Each row comes from the steps of one walk. Every step used is in the known rows, and no mark comes twice. Write the walk behind each row, first mark first.
Known rows
R H V Z: -1 -3 -5 1 1 -9 5 8 -4 -7 -3 9 0 3 -8 -3 17 -7 -2 -10 0 -4 3 -2 0 -2 0 9
 -2 -2 0 2 0 0 -2 0 -3 3
W G T Z V H: 1 3 -4 -2 1 3 -4 -1 0 2 -1 -11 1 3 -5 5 -4 0 1 -6 -2 3 1 2 -3 -3 0 1 6 2
 -1 3 -3 -1 5 -2 8 -4
V Z: -2 -1 0 -2 -1 -7 2 -6 4 -1 -2 1 0 4 5 2 -20 -3 0 -3 0 -8 -1 1 1 -3 -2 -9
 -5 -1 1 3 -1 0 0 0 -6 -1
J Z W: -1 4 0 2 -3 -5 3 -1 -1 3 0 1 -3 0 7 1 -9 2 0 2 -1 -1 -2 4 2 -2 -1 -5 -2
 3 0 -2 3 0 3 2 -3 2
R H F: 3 -2 -3 2 3 0 8 12 2 -4 -1 5 -2 -3 -9 0 27 -8 3 -8 1 -6 2 -6 -1 -2 0 21
 5 -2 0 -1 -2 -1 -4 -1 -1 6
V Z T: -1 -1 4 -1 -1 -6 -1 -6 3 -1 -4 -2 1 9 4 5 -13 -4 -1 -1 0 -7 0 2 0 0 -3
 -5 -3 0 3 4 -1 0 0 2 -8 0
W Z T G: 4 0 10 -1 3 -7 -2 -3 0 5 0 -4 0 7 5 0 -8 -7 3 9 1 3 2 -4 -1 7 -3 -6 4 0
 2 6 3 0 2 -5 0 3
V H: 4 -2 -2 -4 0 -2 6 0 4 2 -2 -4 1 -5 -9 -5 9 -6 2 9 2 -6 1 1 0 -2 5 -5 1
 -1 0 -3 -4 2 0 5 1 1
W G T Z: 1 2 -2 -3 2 2 -3 -3 -1 1 1 -8 -2 7 -3 7 -1 0 2 -6 -1 5 1 1 -2 -2 0 -3 4
 1 -2 1 0 -1 4 -4 8 -3
L H: 3 1 4 -1 2 1 9 0 2 3 3 6 2 -10 -11 -1 -4 1 4 1 4 -5 -4 -4 2 0 2 -7 -8 -2
 -1 -5 -1 1 -1 1 3 1
G T Z L H V: -6 -1 7 1 -2 7 -6 0 -6 -2 4 -2 -3 7 2 -1 20 11 3 0 0 4 0 0 3 -3 4 -1 2 2
 0 1 1 0 -4 4 11 -2
J Z T G: 1 4 3 -1 -1 -13 0 -5 0 3 0 -6 -5 5 6 2 14 -8 1 1 1 3 0 -1 1 2 0 -8 -4 3
 0 2 3 2 3 0 0 2
J Z: -2 2 0 -2 -2 -13 5 -5 1 3 1 2 -4 0 7 1 8 -3 1 1 0 -2 -1 1 1 -2 1 -10 -6
 3 -2 0 5 2 0 2 0 2
G W Z V: -1 2 -2 0 -3 -1 -4 -2 -3 0 -4 -3 4 -2 0 2 -30 8 0 3 -1 10 -1 -1 -2 2 -2
 4 3 0 0 0 1 -3 -3 -7 -1 -1
T Z V H: -1 0 -4 3 -5 -1 -1 8 4 1 0 -8 -1 -6 8 -2 -2 -1 2 0 -2 -7 0 4 -2 -1 0 3
 11 2 0 5 -2 -2 -3 4 2 -4
L Z V H F: -4 1 -4 5 -2 8 -1 -2 8 -3 1 3 4 -8 5 -4 -20 -2 -5 -3 -1 -10 0 4 -5 1 1 6
 3 2 -1 -2 4 2 3 2 -3 -5
L Z V: -4 0 -3 5 -4 5 1 -4 8 -4 2 5 1 -6 11 -1 -26 0 -6 -4 -1 -7 -1 5 -4 4 -2 2
 -1 2 -1 -2 7 2 3 -2 -1 -4
Y F: -4 -3 6 0 1 -4 0 1 6 0 2 -6 -1 -2 2 -3 -1 -2 3 14 2 3 1 -7 4 2 -1 -10 -1
 -1 0 -11 6 -2 0 -1 -1 13
T G W Z L H: 4 2 -2 -2 2 -2 -6 -2 -5 1 0 -7 1 0 -4 -3 -14 -3 1 4 2 16 -2 -10 2 4 -1
 -4 -1 -2 0 1 -4 -1 2 -10 2 -4
T Z W G: 1 2 -3 2 -2 6 -4 7 -1 2 0 -3 -2 1 6 4 -15 1 2 -2 -2 1 0 5 0 -2 -4 0 11 1
 -1 2 -1 -5 2 -2 -2 -3
T Z J: -1 -5 -3 1 -2 -6 -2 5 3 1 1 -1 -5 3 11 4 19 0 1 -1 0 -1 1 5 0 1 -3 -5 11
 2 -1 3 1 -2 -5 1 2 -1
R H: 5 -3 -3 1 1 -8 10 10 1 -4 -1 5 -3 -2 -8 -2 21 -8 2 -5 2 -3 1 -3 0 -2 -1
 12 1 -2 0 -1 -2 1 -2 -3 1 5
H V Z W G: -5 1 -6 -1 -1 3 -4 -4 -3 -2 -2 5 3 5 -1 1 -18 1 -4 -5 -3 -1 1 5 1 1 -1
 -6 -1 -1 0 1 2 -3 2 3 -7 -2
F Y: 2 -2 3 -3 1 -3 10 -4 6 0 3 7 -1 -4 6 4 -6 -4 3 8 -2 -5 -4 0 2 2 1 -6 -4
 -2 1 2 1 3 -3 3 -2 8
R H F Y: 3 -2 -1 2 4 0 10 11 2 -4 0 7 -1 -3 -7 1 24 -9 3 -6 0 -7 0 -6 -1 -3 0 20
 3 -2 1 1 -2 1 -5 1 -3 8
L Z: -3 -1 -1 1 -1 4 3 -5 5 -3 3 9 0 -1 7 0 -15 -2 -5 -2 1 -5 0 3 -3 1 0 -7
 -4 1 -2 -4 8 2 3 -1 -1 -2
Z V H L: 3 1 -6 2 -2 5 3 4 8 0 -2 -9 3 -14 3 -6 -6 3 -1 3 -3 -6 0 3 -2 0 2 12 5 0
 2 -1 -5 1 0 2 0 -1
R H L Z: 5 -2 -2 4 3 2 8 11 0 -6 0 7 -2 -4 -2 -4 19 -2 -4 -10 1 -1 2 -3 -2 -6 -1
 18 -2 -1 -1 -4 -1 2 0 -6 -1 2
G T: -2 -1 5 -2 -1 4 5 -6 3 -4 2 -5 -3 6 0 1 4 7 4 2 1 1 0 -2 3 -1 3 -4 1 1 0
 -5 3 2 -2 0 9 4
J Z W G T: 0 7 -1 0 -1 -2 -1 -3 -3 4 -1 -3 -2 4 2 4 -10 4 -1 -2 -2 3 -2 3 1 -4 -2
 -4 -1 4 0 -1 2 0 6 0 0 0
Z V H: 2 0 -6 1 -3 0 3 3 8 1 -2 -7 3 -11 1 -5 -11 -1 0 4 -2 -8 -1 3 -2 3 1 7 6
 0 2 0 -4 1 0 3 1 -1
W Z L H F: -1 -2 11 1 2 0 -5 1 -4 9 4 8 2 -1 1 -3 2 4 2 9 1 0 0 -2 -1 3 -2 2 -2 -1
 2 5 0 -1 -1 0 1 -1
Z W G: 4 3 -5 1 1 10 -1 2 2 2 -2 -1 1 -1 -3 4 -29 2 -1 1 -3 3 -1 5 1 1 -5 3 6
 -1 0 -3 -3 -3 7 -4 -4 -1
H F Y: -1 -1 1 -1 3 9 6 -1 8 0 3 4 0 -5 4 5 4 -4 5 3 -2 -9 -2 -4 1 2 2 5 3 -2 0
 1 0 0 -5 6 -5 7
T G W: 5 2 -8 -3 0 -2 -1 -3 1 -3 -2 -11 -2 0 -2 -1 -14 -7 1 2 1 14 -2 -9 3 4 1
 -6 1 -2 -2 -3 -4 -1 2 -10 1 -1
G W: 0 0 -6 -3 -3 2 0 -3 -1 -4 -3 -2 1 -2 -4 3 -14 5 1 2 1 11 -2 -1 2 1 1 -1
 0 -1 -2 -6 0 -2 -4 -5 -1 1
R H V Z T: 0 -3 -3 1 1 -8 3 8 -4 -7 -3 7 0 5 -8 -2 21 -7 -2 -9 1 -3 3 -1 -1 -1 -1
 11 -1 -1 1 2 0 0 -2 1 -3 4
J Z V H: -1 4 -3 1 -5 -12 3 -2 3 4 -1 -4 -1 -6 5 -2 0 -2 -1 0 -2 -5 -2 3 -2 -2 1
 -1 -1 4 0 2 2 2 2 4 1 -1
L H V Z: -3 2 2 -1 2 0 4 -3 -3 0 1 9 5 -5 -11 -2 -7 2 1 -4 3 -6 -2 -2 2 0 3 -10
 -10 -2 -1 -2 1 0 -1 5 -1 -1

Write each row's walk
0 1 1 2 0 5 -4 -6 3 -5 0 0 0 4 4 1 -12 -5 -5 -2 3 4 0 1 -3 5 -1 -4 -1 1
 -1 -3 6 2 4 -5 -3 -2 : L Z T G W
0 -4 8 0 0 -5 -5 0 -3 8 3 7 -1 3 8 -3 0 2 0 12 -1 4 2 1 -1 4 -3 -1 0 -1
 2 6 1 0 0 -2 1 -1 : W Z L
1 2 6 0 5 8 8 1 3 3 4 8 4 -11 -10 1 2 1 6 1 2 -10 -5 -7 1 -1 3 1 -5 -3
 -1 -2 -1 1 -4 6 -1 3 : L H F Y
-3 1 4 1 -2 -9 -2 -2 -5 6 4 6 -3 -3 3 -2 21 4 -1 3 1 2 -3 2 2 -3 1 -3
 -11 2 0 2 0 3 1 4 2 -2 : J Z L H
5 2 -4 -3 1 -4 -3 -3 -1 -1 -2 -10 0 2 -1 -1 -20 -7 2 4 1 15 -1 -10 2 4
 -1 -8 2 -2 -1 0 -2 -1 2 -11 1 -1 : T G W Z
2 -3 -2 2 2 10 1 0 5 -3 2 4 -1 -5 12 -1 10 6 -8 -4 -1 1 1 4 -2 -1 -1 3
 -1 1 -3 -8 2 3 1 -4 -3 -1 : H L Z J
1 1 3 -2 -1 -1 -5 -3 -5 0 -4 -3 3 5 -2 4 -17 6 1 6 2 12 1 -1 -1 2 -2 0 2
 0 0 0 2 -3 -4 -6 -2 2 : G W Z T
3 1 4 1 0 -3 0 3 2 7 -1 -3 4 -5 6 -5 -19 2 1 7 -2 -4 2 0 -4 2 -1 4 5 0 2
 4 0 0 1 -2 0 0 : W Z V H L
-4 0 -4 -2 -1 -1 -6 -6 -4 -5 -3 -1 2 8 -1 0 -5 -3 -3 -3 0 3 2 1 2 4 1 -7
 -3 -1 0 2 2 -2 -1 3 -6 -1 : H V Z T G W
-3 -2 3 0 -1 -4 -5 -4 -2 3 0 6 2 2 1 -1 -8 3 -3 0 0 -4 -2 1 2 -4 -3 -2
 -10 -2 3 5 -5 0 0 3 -5 -5 : V Z L H
-4 -2 3 1 0 0 -6 -3 -1 3 1 6 2 1 0 -1 -5 3 -2 -2 0 -6 -2 0 2 -3 -2 2 -8
 -2 3 4 -5 -1 -1 4 -6 -6 : V Z L H F
-3 1 5 2 -3 10 -1 1 -1 -3 2 -7 -3 8 5 2 -3 10 5 0 -1 1 0 0 3 -4 1 -1 9 2
 1 -2 2 -2 -3 1 7 1 : G T Z W
3 1 0 2 3 15 -3 -1 1 -4 0 -3 0 -3 8 -1 0 4 -6 -3 0 7 1 0 -2 -1 0 5 -2 1
 -2 -7 1 1 3 -6 -3 -1 : H L Z T G W
2 -1 0 -2 3 5 5 1 5 2 -1 -2 3 -7 -8 -2 12 -7 4 8 0 -10 0 -2 -1 -3 6 2 4
 -1 0 0 -4 2 -3 9 -3 3 : V H F Y
0 3 5 -1 -2 -11 2 -5 0 3 0 -2 -4 4 6 4 16 -3 1 2 1 -1 0 3 0 1 0 -7 -4 4
 0 1 5 2 1 3 -1 4 : J Z T
0 3 -4 -1 1 3 -4 -2 0 1 0 -9 -1 4 -2 7 -8 1 1 -7 -2 4 1 2 -3 -2 -1 2 5 1
 -1 2 -1 -1 5 -4 8 -4 : W G T Z V
-6 -1 -1 -1 -1 -2 -3 -6 -2 -4 -2 4 1 7 1 1 2 -2 -3 -2 -1 -3 2 4 1 4 1 -8
 -3 -1 1 2 3 -1 -2 6 -6 1 : H V Z T
-4 -1 8 1 -2 6 -5 0 -4 -1 5 -3 -3 6 3 0 16 11 4 1 1 3 -1 -1 3 -4 3 0 3 2
 1 0 0 0 -4 3 11 -2 : G T Z L H
-3 0 6 0 -3 3 0 -2 0 -3 3 -7 -4 8 6 2 8 7 5 0 0 0 0 -1 2 -3 3 -4 6 2 0
 -1 3 -1 -4 1 10 1 : G T Z
5 1 0 -2 1 0 -3 -3 2 -3 -3 -12 -1 5 -2 3 1 -7 1 5 2 10 0 -4 2 8 -1 -1 3
 -1 1 -1 -2 0 1 -4 -1 2 : Z T G W
-4 1 2 1 -2 -9 -3 -2 -7 6 4 9 -2 -2 2 -3 25 4 -2 2 0 3 -2 3 2 -1 2 -5
 -11 2 0 2 2 2 0 6 2 -2 : J Z L H V
6 0 -1 0 3 8 1 1 3 0 -2 -7 2 -6 -3 -7 11 -5 -4 5 2 -1 2 0 -2 -3 5 0 0 0
 -1 -4 -4 4 4 2 -2 -2 : V H L Z T G
0 0 -2 -2 1 3 -7 -2 -3 2 2 -6 -2 7 -2 6 5 2 0 -4 -2 7 1 2 -1 -2 -1 1 3 1
 -1 3 -2 -1 4 -3 8 -4 : W G T Z L
-2 1 3 2 -3 8 -2 2 1 -3 1 -12 -2 2 6 -2 6 10 3 -2 -2 -1 1 -1 0 -5 4 5 9
 3 1 0 0 0 -3 2 9 -1 : G T Z V H L
-2 2 4 0 2 1 2 -3 -4 0 1 7 5 -2 -11 -1 -2 2 1 -3 3 -6 -1 -1 1 1 3 -9 -10
 -2 0 -2 1 0 -1 6 -2 0 : L H V Z T
-1 1 2 -1 2 3 6 0 -2 1 3 9 3 -8 -12 -3 5 3 2 0 3 -3 -2 -2 2 3 4 -9 -8 -2
 -2 -5 2 0 -2 5 3 1 : L H V
-3 -4 2 1 0 4 -5 1 -5 3 5 11 0 -6 -4 -6 24 7 -2 6 1 4 -2 2 4 4 2 2 -8 -2
 1 0 -3 1 -2 5 3 -3 : Z L H V
7 -3 -3 2 3 0 10 13 0 -5 -1 3 -3 -5 -4 -3 27 -2 -1 -7 0 0 2 -4 0 -5 0 19
 0 -2 -1 -4 -4 1 -2 -5 0 5 : R H L
2 -2 -4 1 2 -9 2 8 -4 -7 -3 4 -1 6 -9 -3 21 -11 -2 -9 1 -1 3 -4 0 0 -1 9
 -1 -2 1 3 -1 0 -1 -1 -3 3 : R H V Z T G
2 -1 -3 -2 2 6 4 2 5 2 -2 -4 2 -7 -10 -4 14 -7 3 6 1 -9 1 -1 -1 -2 6 3 6
 -1 0 -2 -4 1 -2 8 -2 1 : V H F
0 1 0 -3 -2 -2 -3 -3 -5 0 -3 0 3 2 -2 3 -23 6 1 4 1 11 0 -2 -1 1 -1 -3 1
 0 -1 -1 2 -3 -4 -7 -1 1 : G W Z
2 1 -2 -4 3 3 0 -6 1 0 0 -6 0 5 -7 6 -5 0 1 -4 -1 5 1 0 -2 -1 0 -2 0 0
 -2 -1 -1 0 6 -4 7 -1 : W G T
2 -1 11 -1 2 -6 -1 -2 0 6 0 0 1 6 5 2 -6 -2 3 9 1 -1 3 0 -2 6 -3 -4 3 0
 2 5 4 0 0 -2 0 4 : W Z T
0 0 4 1 -1 -6 0 0 3 5 0 0 2 -2 9 -1 -27 1 2 6 -2 -3 1 -1 -3 6 -4 1 5 0 1
 5 4 -1 0 -3 1 1 : W Z V
6 -4 -4 4 3 1 6 12 0 -6 0 8 -2 -3 -1 -3 27 -1 -6 -11 1 0 3 -1 -3 -5 -2
 18 0 -1 -1 -4 -1 3 0 -6 -2 3 : R H L Z J
-4 -1 -2 -2 0 -2 -4 -6 -1 -4 -2 1 1 8 1 0 0 -6 -3 -2 -1 -1 2 1 1 5 1 -10
 -3 -1 1 3 2 -1 0 4 -5 0 : H V Z T G
-2 -4 -5 2 0 -8 1 9 -6 -6 -2 10 -1 4 -7 -4 26 -5 -3 -8 0 -1 3 -1 0 -2 -1
 13 -3 -2 1 3 -2 0 -2 1 -3 1 : R H V Z L
-3 -5 0 2 -4 0 -7 6 -2 3 4 2 -6 1 12 0 19 2 1 4 -1 2 0 5 2 0 -1 1 5 1 0
 5 -2 -2 -4 2 3 -4 : T Z L
-2 -3 3 3 -3 1 -6 7 -4 4 5 4 -3 -3 6 -1 17 4 2 2 0 0 -1 2 2 -1 0 0 2 0 0
 4 -3 -2 -4 3 4 -5 : T Z L H
0 3 -3 0 0 1 -3 -3 1 1 -5 -2 3 5 1 5 -41 0 -3 -5 -3 -4 -1 4 0 -4 -6 -3
 -1 -1 2 3 -3 -3 6 -2 -10 -4 : V Z W G
0 2 0 -1 2 4 -6 -1 -4 3 2 -4 0 4 -7 5 4 3 1 -5 0 6 0 1 -1 -3 0 0 1 1 -1
 2 -3 -1 5 -3 9 -5 : W G T Z L H
5 0 1 0 2 10 2 2 2 0 -2 -3 3 -6 -3 -6 14 -1 -3 5 2 -4 2 3 -3 -4 4 2 0 0
 -1 -5 -2 3 2 4 -2 -1 : V H L Z T
-7 -4 -3 -1 -2 -1 -6 -5 -4 -2 0 8 1 5 4 -3 5 2 -5 0 -2 0 2 5 2 3 1 -6 -6
 -1 0 3 1 -1 -2 6 -4 -2 : H V Z L
-2 4 0 0 3 4 0 -1 -5 2 0 8 6 -4 -14 0 -17 3 -1 -5 2 -4 -2 -1 1 -1 1 -7
 -8 -2 0 -2 -1 -1 2 3 -3 -3 : L H V Z W G
-1 4 -3 1 -3 -8 2 0 2 4 -1 -5 -1 -8 7 -3 4 1 -2 -1 -3 -4 -1 3 -2 -3 2 2
 -2 4 0 1 0 3 2 4 0 -1 : J Z V H L
3 4 -2 1 1 13 -2 0 0 0 -1 -5 1 3 -4 5 -26 6 0 1 -2 5 -1 4 2 0 -4 3 6 0 1
 -4 -2 -2 6 -4 -1 0 : Z W G T
1 -2 -1 -2 -1 -4 -5 -3 -4 0 -4 0 3 3 -2 4 -13 7 -1 3 1 13 1 0 -1 2 -4 -2
 4 0 -1 -1 1 -2 -4 -8 -1 1 : G W Z J
